In the rows, 128 means zero.
Known rows, with every way that one mark hangs from another
Q_618{Q_134 Q_196{Q_773 Q_887{Q_523}}}: [122 145 162 132 106 118 132 145 169 101 133 160  89 163 165  93 155 130
 121 130 132 129 161  96 113 124 133 117 168 109 140 116 106 113  66 117
 134 166 132 151 133 154 114 128 151 119  98 118 156 101 140 122 120 123
 134 123 124]
Q_196{Q_773 Q_887{Q_221 Q_523}}: [135 151 160 132 125 101 127 129 171  44 110 116 110 135 160  89 130 139
 132 129 131 125 150 131 109 139 122 127 161 110 150 102 107 100  54 108
 147 169 144 143 118 163 132 127 158 122 103 117 155 123 128 106 136 138
 142 163 120]
Q_618{Q_134 Q_196{Q_773}}: [132 152 137 127  73 126 129 149 136 133 149 146 110 179 149 111 154 129
 117 131 131 128 155  97 114 120 128 123 152 118 131 134 120 133  97 121
 128 153 132 147 140 130 123 127 123 118 108 117 147 117 145 126 116 121
 125 109 123]
Q_837{Q_950{Q_618{Q_134 Q_196{Q_773}}}}: [120 153 123 119  79 133 143 139 165 127 145 172 119 150 160 124 151 139
 131 137  96 124 143  99 112 129 136 128 177  99 130 128 143 134 109 114
 124 143 128 132 137 123 150 127  70 136 120 141 121 136 142 121 117 114
 129 120 117]
Q_547{Q_196 Q_221}: [139 109 148 124 106 115 117 121 196 132 138 113 121 166 140  88 124 116
 132 129 118  92 122 148 116 114 132 137 133 113 126 145 135 111 132 133
 133 144 152 114 131 139 156 114 110 131 115 107 106 141 128 128 127 132
 150 136 127]
Q_134{Q_587 Q_773{Q_196{Q_887{Q_523}}}}: [122 146 163 137 205 123 126 117 170  77 113 147 111 127 152 121 139 140
 128 130 207 107 159 141 111 130 163 117 132 114 145  99  95 129 139 122
 134 144 124 146 109 140  92 134 180 140 113 134 153 125 138 122 141 115
 111 130 127]
Q_221{Q_887}: [132 126 125 120  95 113 133 117 162 123 123 116 125 134 142 120 134 112
 144 124 130 136 129 132 123 128 145 122 140 125 119 117 118 129 129 133
 126 127 131 120 134 155 141 119 161 127 130 126 127 121 122 128 129 128
 134 134 126]
Q_547{Q_196}: [134 125 139 133 128 123 120 129 166 145 136 137 125 149 141 111 121 129
 129 129 105 115 118 143 125 128 132 132 129 115 123 136 114 118 133 133
 127 132 132 117 129 139 141 122 111 132 121 116 116 135 127 129 125 126
 132 128 128]
Q_618{Q_196{Q_773}}: [138 137 135 128 132 123 125 143 131 112 137 134 108 152 138 114 137 127
 113 131 127 130 148 104 119 127 127 131 139 115 137 126 125 129  96 127
 131 156 136 143 139 139 142 123 109 122 114 122 146 131 136 119 124 122
 129 129 120]
Q_523{Q_887}: [130 108 132 126 125 125 128 129 150 122 119 134 137 122 134 127 128 175
 126 133 119 125 132 131 127 122 131 128 131 116 131 110 125 118 144 130
 130 132 129 132 123 159 102 119 156 116 124 132 130 128 132 123 129 126
 132 136 133]
Q_773{Q_196{Q_887{Q_221 Q_523}}}: [118 143 147 132 165 102 134 120 176  79 105 139  89 117 152  91 137 108
 136 124 173  81 146 135 113 142 135 120 143 101 148  89 109 111 114 114
 147 150 150 146 118 160 112 118 141 130  95 128 146 116 130 122 144 138
 134 143 123]
Q_887{Q_221 Q_523}: [148 148 136 124 123 112 131 119 147  93 118 121 123 140 154  94 141 142
 146 123 146  79 149 131 108 146 132 125 150 116 134 112 119 116 109 120
 133 148 132 143 117 143 129 125 148 114 113 131 138 122 125 123 134 143
 127 144 120]
Q_535{Q_587}: [133 111 123 123 163 138 124 122 134 152 120 119 131 137 128 117 121 117
 149 128 136 143 127 119 119 119 126 130 120 123 131 123 116 126 136 131
 127 109 131 120 120 122 137 132 125 131 136 121 124 129 117 126 133 127
 130 139 132]
Q_196{Q_887{Q_221 Q_523}}: [123 139 148 129 146 108 134 119 168  82 101 132 110 130 152  80 137 121
 144 125 144 108 143 137 113 139 125 125 151 115 143 103 109 100  86 116
 143 150 145 138 115 158 117 128 170 123 107 125 143 113 121 117 135 140
 136 147 123]
Q_547{Q_523{Q_887}}: [147 104 151 136 109 120 132 127 164 141 116 146 126 113 135 146 128 176
 130 131 128 120 130 123 122 130 150 126 148 112 127 111 118 109 159 133
 133 141 122 142 122 145 125 115 162 113 126 137 124 127 133 126 138 132
 149 146 137]
Q_837{Q_950{Q_547{Q_196{Q_773}} Q_618}}: [125 139 129 128 123 122 134 123 199 139 137 122 133 139 167 127 121 132
 148 135  50 113 116 127 123 141 141 142 172  90 131 112 136 122 133 125
 119 143 131 116 134 148 215 127  66 144 128 134 106 163 133 108 126 115
 145 158 117]
Q_221{Q_887{Q_523}}: [143 125 139 118 109 104 133 114 167 105 123 121 117 128 162 118 138 129
 148 122 131 114 140 126 119 138 155 116 156 118 120 106 113 123 124 131
 121 136 120 129 130 168 139 118 168 119 125 133 130 112 121 131 132 134
 136 145 125]
Q_547{Q_221 Q_950}: [136 118 132 127  91 126 122 117 172 138 130 108 134 140 118 129 128 101
 124 132 150 107 131 139 109 109 112 131 137 115 131 131 154 129 107 124
 127 143 143 119 116 137 159 125 129 121 126 127 122 147 121 129 122 134
 129 146 135]
Q_950{Q_547{Q_221 Q_523{Q_887}} Q_618}: [144  73 151 128 129 115 147 109 224 162 123 106 128 128 149 120 115 141
 164 124 128  78 121 130 115 130 151 141 171  91 127  98 146 103 184 137
 128 163 139 141 123 153 202 117 168 122 126 142 112 152 135 109 135 134
 169 166 135]
Q_618{Q_196{Q_887}}: [108 119 137 134 174 125 136 134 150 134 114 156  95 138 131  91 139  97
 123 126 142 141 135 117 127 119 123 131 132 115 139 117 117 112  99 131
 137 145 149 132 134 149 120 126 142 131 112 124 145 113 127 123 126 124
 131 120 124]
Q_773{Q_196{Q_887{Q_523}}}: [110 126 154 135 181 110 132 125 170  92 112 148  86 101 149 117 131 109
 126 125 160 102 138 126 126 136 144 117 141 104 143  93 113 114 119 120
 138 141 135 141 123 155 111 119 132 136 104 132 142 112 130 129 143 131
 135 139 128]
Q_196{Q_887}: [104 118 142 134 151 124 132 128 152 112 110 134 114 119 127 109 124 111
 129 128 132 154 122 135 130 122 120 127 131 123 137 118 116 111 101 124
 138 134 141 125 124 143 117 131 154 137 121 121 136 119 124 121 129 126
 136 133 129]
Q_134{Q_587 Q_773{Q_196{Q_887{Q_221}}}}: [118 164 147 137 173 122 129 115 168  78 107 135 120 147 138 100 142 122
 133 128 216 107 157 152 102 127 145 124 124 114 150 102  95 130 135 117
 144 142 148 144 109 133 100 134 181 138 107 124 155 134 138 115 139 119
 108 125 123]
Q_618{Q_134{Q_773} Q_196}: [121 152 133 131 120 136 133 136 125 157 150 168 112 167 143 106 167 137
 116 123 164 114 155 101 108 117 143 121 134 126 129 121 122 142 125 122
 125 147 124 143 128 117  92 133 159 122 114 129 154 111 145 134 115 121
 110 102 124]
Q_134{Q_587 Q_773{Q_196}}: [129 156 142 134 170 131 124 119 142 104 130 137 129 142 135 138 139 139
 124 130 201 105 154 141 112 127 157 121 117 122 138 115 107 148 166 126
 129 132 124 143 117 119 103 133 156 137 121 132 145 139 142 124 137 114
 103 117 128]
Q_950{Q_547{Q_523} Q_618{Q_196}}: [138 104 136 136 176 126 154 121 183 194 131 139 107 138 147 120 127  99
 159 121 130  95 126 107 121 144 149 140 169  96 126 106 131 116 170 142
 122 160 129 147 136 130 207 126 136 130 124 147 128 141 133 116 130 125
 146 142 129]
Q_134{Q_587 Q_773{Q_196{Q_887}}}: [113 150 154 139 190 130 127 119 162  89 113 141 118 131 135 121 136 124
 126 130 205 124 151 144 114 121 152 121 120 117 146 105  98 134 141 122
 136 136 134 139 113 132  97 135 178 144 115 127 151 132 139 120 137 111
 109 122 128]
Q_837{Q_950}: [114 149 119 125 104 131 128 125 130 128 123 138 130 116 137 139 144 138
 127 135  89 124 127 120 125 131 137 128 144 121 132 124 142 132 122 123
 126 117 130 117 130 131 136 127  82 134 131 137 113 134 128 128 130 122
 135 131 118]
Q_196{Q_773 Q_887}: [115 135 154 135 135 115 124 136 155  79 119 123 113 124 136 118 117 124
 116 133 118 170 132 128 127 121 120 129 138 121 143 118 115 110  68 115
 141 151 141 130 127 146 132 130 141 135 115 113 146 128 130 109 131 125
 141 148 126]

Rows
[103 140 114 122 108 135 153 125 175 188 136 150 121 154 161 115 157 113
 157 129  93  97 133  98 119 133 141 133 175  97 129 112 145 135 152 127
 114 135 132 132 138 135 182 133  98 135 124 145 118 134 139 121 117 114
 132 120 118] | Q_837{Q_950{Q_547 Q_618{Q_134 Q_196}}}
[136 101 138 137 150 126 150 114 186 178 129 122 125 120 146 139 113 112
 163 122 121 105 115 123 124 147 149 137 167 105 124 106 130 117 176 135
 121 149 121 139 128 126 204 130 147 133 134 147 118 146 130 115 133 130
 148 153 132] | Q_950{Q_547{Q_523} Q_618}
[107 147 136 134 145 109 137 123 169  91 105 132  98 121 134  92 133  93
 133 125 171 104 135 141 115 132 123 125 131 107 148  98 112 117 113 115
 150 141 160 139 122 148 115 118 134 135 100 122 145 123 131 121 141 136
 132 134 124] | Q_773{Q_196{Q_887{Q_221}}}
[120 134 147 133 158 119 128 143 151  96 121 140  96 141 137  97 134 109
 112 131 130 153 142 111 122 120 120 131 139 111 145 116 116 113  73 125
 139 162 149 138 137 155 133 126 128 130 108 116 154 122 134 113 127 120
 135 135 121] | Q_618{Q_196{Q_773 Q_887}}
[104 160 152 136 120 133 131 127 169 111 128 154 121 159 145 116 152 129
 130 130 199 121 157 134 109 116 152 113 133 122 139 114  95 139 140 116
 134 132 129 143 116 124  86 140 185 138 111 121 149 117 147 126 127 114
 106 104 131] | Q_618{Q_134{Q_587 Q_773{Q_196{Q_887}}}}
[165 119 176 137  76 107 116 128 215 121 143 113 110 160 149 112 119 132
 124 132 111 101 128 135 106 124 148 137 160 106 127 143 126 101 117 128
 141 168 142 129 133 134 185 109 107 125 113 104 111 147 134 119 135 136
 172 162 127] | Q_547{Q_196{Q_773} Q_221 Q_523}
[154 121 150 152 101 125 121 121 195 185 134 150 124 134 134 152 119 117
 124 134 119 114 117 142 109 128 135 130 156 102 121 130 112 114 125 130
 124 145 119 118 117 134 174 120 118 123 123 126 112 147 120 136 128 133
 129 150 142] | Q_547{Q_196 Q_523 Q_950}
[150 128 153 134  76 114 110 125 210 119 145 103 131 165 138 117 116 114
 114 138 116 110 129 147 102 108 114 136 148  99 132 139 141 118  81 121
 129 162 146 114 120 150 184 117 101 123 113 105 118 164 126 121 120 131
 138 160 133] | Q_547{Q_196{Q_773} Q_221 Q_950}
[122 107 169 133 160 104 126 114 228 139 118  92 105 156 164  71 128  96
 152 123 104  76 123 142 121 127 139 137 154 101 135 108 122  94 125 136
 130 157 155 123 126 177 188 123 154 131 108 112 121 132 124 116 132 131
 165 163 125] | Q_950{Q_547{Q_196{Q_887{Q_523}} Q_221}}
[144 109 162 140 115 109 128 114 217 186 131  90 114 160 149 102 129 103
 151 123 106  70 116 133 115 130 152 141 154 106 124 124 126 103 165 142
 130 156 147 126 133 147 214 118 134 123 119 114 106 145 128 121 135 134
 171 160 128] | Q_950{Q_547{Q_196 Q_221 Q_523}}
[119 156 153 138 194 110 131 117 157  70 115 144  98 110 148  97 145 133
 121 120 193  87 153 132 104 137 148 121 132 109 151  78 110 122 111 110
 143 160 137 146 109 143  92 124 167 133 100 134 162 120 135 122 144 136
 122 149 120] | Q_134{Q_773{Q_196{Q_887{Q_221 Q_523}}}}
[119 145 135 139 110 125 137 117 153 174 116 116 124 111 144 149 148 128
 143 129  78 102 123 108 125 142 156 133 163 114 131 107 134 124 156 132
 123 126 129 128 133 136 190 128 106 128 134 141 112 139 129 122 137 125
 156 153 120] | Q_837{Q_950{Q_547{Q_523}}}
[108 145 156 135 159 128 135 134 161 129 135 180  90 153 159  88 167 136
 119 122 167 116 161 101 109 122 148 116 151 117 137 102 107 120  97 119
 129 161 124 148 122 143  80 134 190 123 104 130 162  94 139 131 120 125
 119 115 124] | Q_618{Q_134{Q_773} Q_196{Q_887{Q_523}}}
[127  97 131 118 145 121 143 111 193 146 133  90 131 145 143 104 117  95
 165 121 129  85 120 133 122 128 130 144 154 107 128 114 158 120 158 133
 124 150 145 129 129 139 206 128 139 134 129 134 116 153 130 111 127 129
 149 152 126] | Q_950{Q_547{Q_221} Q_618}
[124 130 128 128 120 139 141 126 157 130 153 167 136 142 145 127 133 144
 137 124 158 129 137 124 113 125 140 125 147 121 123 121 134 137 141 115
 122 143 110 134 117 105 113 136 158 137 129 141 134 131 141 125 117 125
 113 117 130] | Q_950{Q_618{Q_134{Q_773}}}
[139 108 137 119 155 115 141 124 198 130 142  97 113 167 151  93 123  96
 149 124 125  87 137 114 115 126 129 145 162  94 136 115 156 120 129 134
 125 176 151 141 139 145 218 124 119 130 115 129 133 155 137 103 124 124
 150 153 120] | Q_950{Q_547{Q_221} Q_618{Q_196{Q_773}}}
[148  91 157 134 140 114 140 109 245 179 138 111 119 157 157 104 110 101
 168 123 112  72 109 141 114 134 151 145 171  90 120 122 138 101 176 139
 125 162 143 126 130 136 234 119 130 135 122 127  98 157 129 115 132 134
 166 161 131] | Q_950{Q_547{Q_196 Q_221 Q_523} Q_618}
[102 167 140 137 108 121 135 127 161 105 128 152 110 143 144  95 159 125
 125 120 192 104 152 131 103 123 140 117 133 118 142  96 107 131 117 105
 144 145 142 145 115 127  81 129 176 131 101 120 156 113 145 124 130 133
 116 121 125] | Q_618{Q_134{Q_773{Q_196{Q_887{Q_221}}}}}
[148 117 143 117  80 105 127 105 212 121 127  98 124 141 146 119 137 104
 142 126 154  92 142 136 102 117 137 120 164 108 123 112 142 124 103 126
 121 151 136 120 117 174 168 114 169 113 123 130 123 133 113 131 126 140
 138 161 134] | Q_547{Q_221{Q_887{Q_523}} Q_950}
[152 111 165 146 109 109 124 127 204 156 128 103 126 142 161 130 119 161
 138 132  78 103 123 128 119 137 153 138 160  95 131 103 102 102 154 137
 129 161 131 140 129 168 194 116 148 116 116 118 125 148 138 109 135 126
 161 172 132] | Q_950{Q_547{Q_196{Q_773} Q_523{Q_887}}}
[130 107 137 131 186 129 142 123 193 133 123 176 106 123 144 120 123  97
 132 131 154 126 138 123 112 128 115 128 168  88 134 105 132 115  92 124
 121 161 123 131 113 154 151 130 142 129 117 149 139 133 119 124 120 125
 112 141 136] | Q_547{Q_950{Q_618{Q_196{Q_887{Q_523}}}}}
[110 140 129 121 103 121 133 114 164 150 121  88 131 137 141 116 150 113
 143 129  85  86 125 118 122 126 141 137 151 114 135 117 156 127 144 130
 125 130 152 119 133 146 190 127  96 131 130 131 109 145 129 119 131 125
 158 151 116] | Q_837{Q_950{Q_547{Q_221}}}
[116  90 151 128 169 111 140 111 250 145 125 108 118 156 154  74 107  81
 163 124 111  96 108 152 123 121 129 147 157  91 131 115 138  95 138 133
 130 159 158 115 127 159 212 126 144 145 117 118 110 151 126 108 126 127
 158 156 128] | Q_950{Q_547{Q_196{Q_887} Q_221} Q_618}
[146 141 172 149  95 101 125 129 211 103 118 131 107 151 153  94 119 130
 133 131 114 132 127 145 104 136 135 135 160 100 139 121  92  87  84 118
 152 171 149 133 124 149 165 116 134 129 104 103 131 136 130 109 138 137
 157 163 125] | Q_547{Q_196{Q_773 Q_887{Q_221}} Q_523}
[124 112 133 131 123 126 149 114 195 164 115 140 134 105 156 149 131 158
 157 132  80 103 120 116 123 142 157 137 180  90 130  92 141 114 178 133
 122 139 124 132 125 152 192 123 117 130 134 156 107 149 134 112 135 122
 154 160 126] | Q_837{Q_950{Q_547{Q_523{Q_887}} Q_618}}
[137 161 142 125  63 133 128 145 155 131 143 140 125 206 153 109 155 137
 130 137 146 125 167 110 109 120 132 121 156 118 131 148 102 138 118 127
 128 145 130 150 139 130 129 135 139 119 111 113 144 122 146 121 115 108
 112  96 126] | Q_618{Q_134{Q_587} Q_196{Q_773}}
[143 127 172 158 100 114 119 129 216 138 126 144 114 131 140 142 110 114
 114 139 111 152 121 142 107 125 127 131 167  94 135 120 100  99  70 120
 136 166 130 122 116 156 178 121 131 128 113 113 128 146 122 118 131 129
 143 168 140] | Q_547{Q_196{Q_773 Q_887} Q_523 Q_950}
[116 118 145 145 137 125 121 124 199 144 121 147 124 138 131 115 116  97
 123 135 119 145 116 155 116 115 109 131 141 102 132 119 111 109  85 124
 129 140 137 106 114 164 149 127 136 133 118 116 123 139 116 128 120 125
 121 144 139] | Q_547{Q_196{Q_887} Q_950}
[155 107 165 137  95 111 121 119 213 156 136 125 110 153 142 107 124 120
 135 126 124  82 119 141 110 122 149 135 150 108 121 144 127 101 146 134
 138 153 144 123 130 130 176 110 118 126 118 112 101 141 128 130 136 139
 167 147 130] | Q_547{Q_196 Q_221 Q_523}
[118 109 125 135 173 132 143 124 186 143 122 170 114 127 129 122 119  84
 131 132 152 144 129 131 114 119 107 133 155  94 134 112 136 119  93 124
 124 154 133 124 117 144 152 131 140 134 120 143 137 140 119 123 117 122
 109 132 136] | Q_547{Q_950{Q_618{Q_196{Q_887}}}}
[140 115 139 133 148 118 133 125 203 133 145 112 131 153 162 115 102 120
 152 129  85 114 116 136 123 139 131 144 157  95 128 114 124 116 137 129
 120 157 129 125 131 145 214 129 113 139 123 125 120 160 133 105 124 120
 139 160 127] | Q_950{Q_547{Q_196{Q_773}} Q_618}
[161  93 156 137 102 119 130 111 252 168 141 145 124 146 139 130 107 105
 142 132 140  89 115 149  97 120 133 137 174  84 120 138 143 104 135 128
 126 165 132 115 114 133 206 113 115 133 123 129  97 164 120 127 126 139
 145 158 142] | Q_547{Q_196 Q_221 Q_523 Q_950{Q_618}}
[142 115 182 128 127  99 113 127 230  69 130 113 101 157 166  80 120 128
 124 132 109 107 135 142 112 120 134 132 158 100 140 130 122  90  73 121
 142 174 153 122 125 170 158 116 129 131 102 101 126 134 128 114 132 133
 164 164 122] | Q_547{Q_196{Q_773 Q_887{Q_523}} Q_221}
[106 152 158 137 142 122 133 127 161 105 134 166  96 127 157 117 155 136
 117 123 179 103 154 115 111 126 157 110 144 116 138  92 108 130 121 109
 133 148 119 147 115 136  78 130 171 132 105 131 155 104 144 132 129 128
 121 126 128] | Q_618{Q_134{Q_773{Q_196{Q_887{Q_523}}}}}
[125 122 121 121 116 136 148 135 164 160 148 176 115 162 148 106 140 116
 143 126 144 114 138 111 118 124 128 126 160 107 121 132 133 130 138 124
 122 144 126 139 134 119 132 129 126 130 119 138 129 123 138 129 114 122
 117 101 130] | Q_950{Q_618{Q_134 Q_196}}
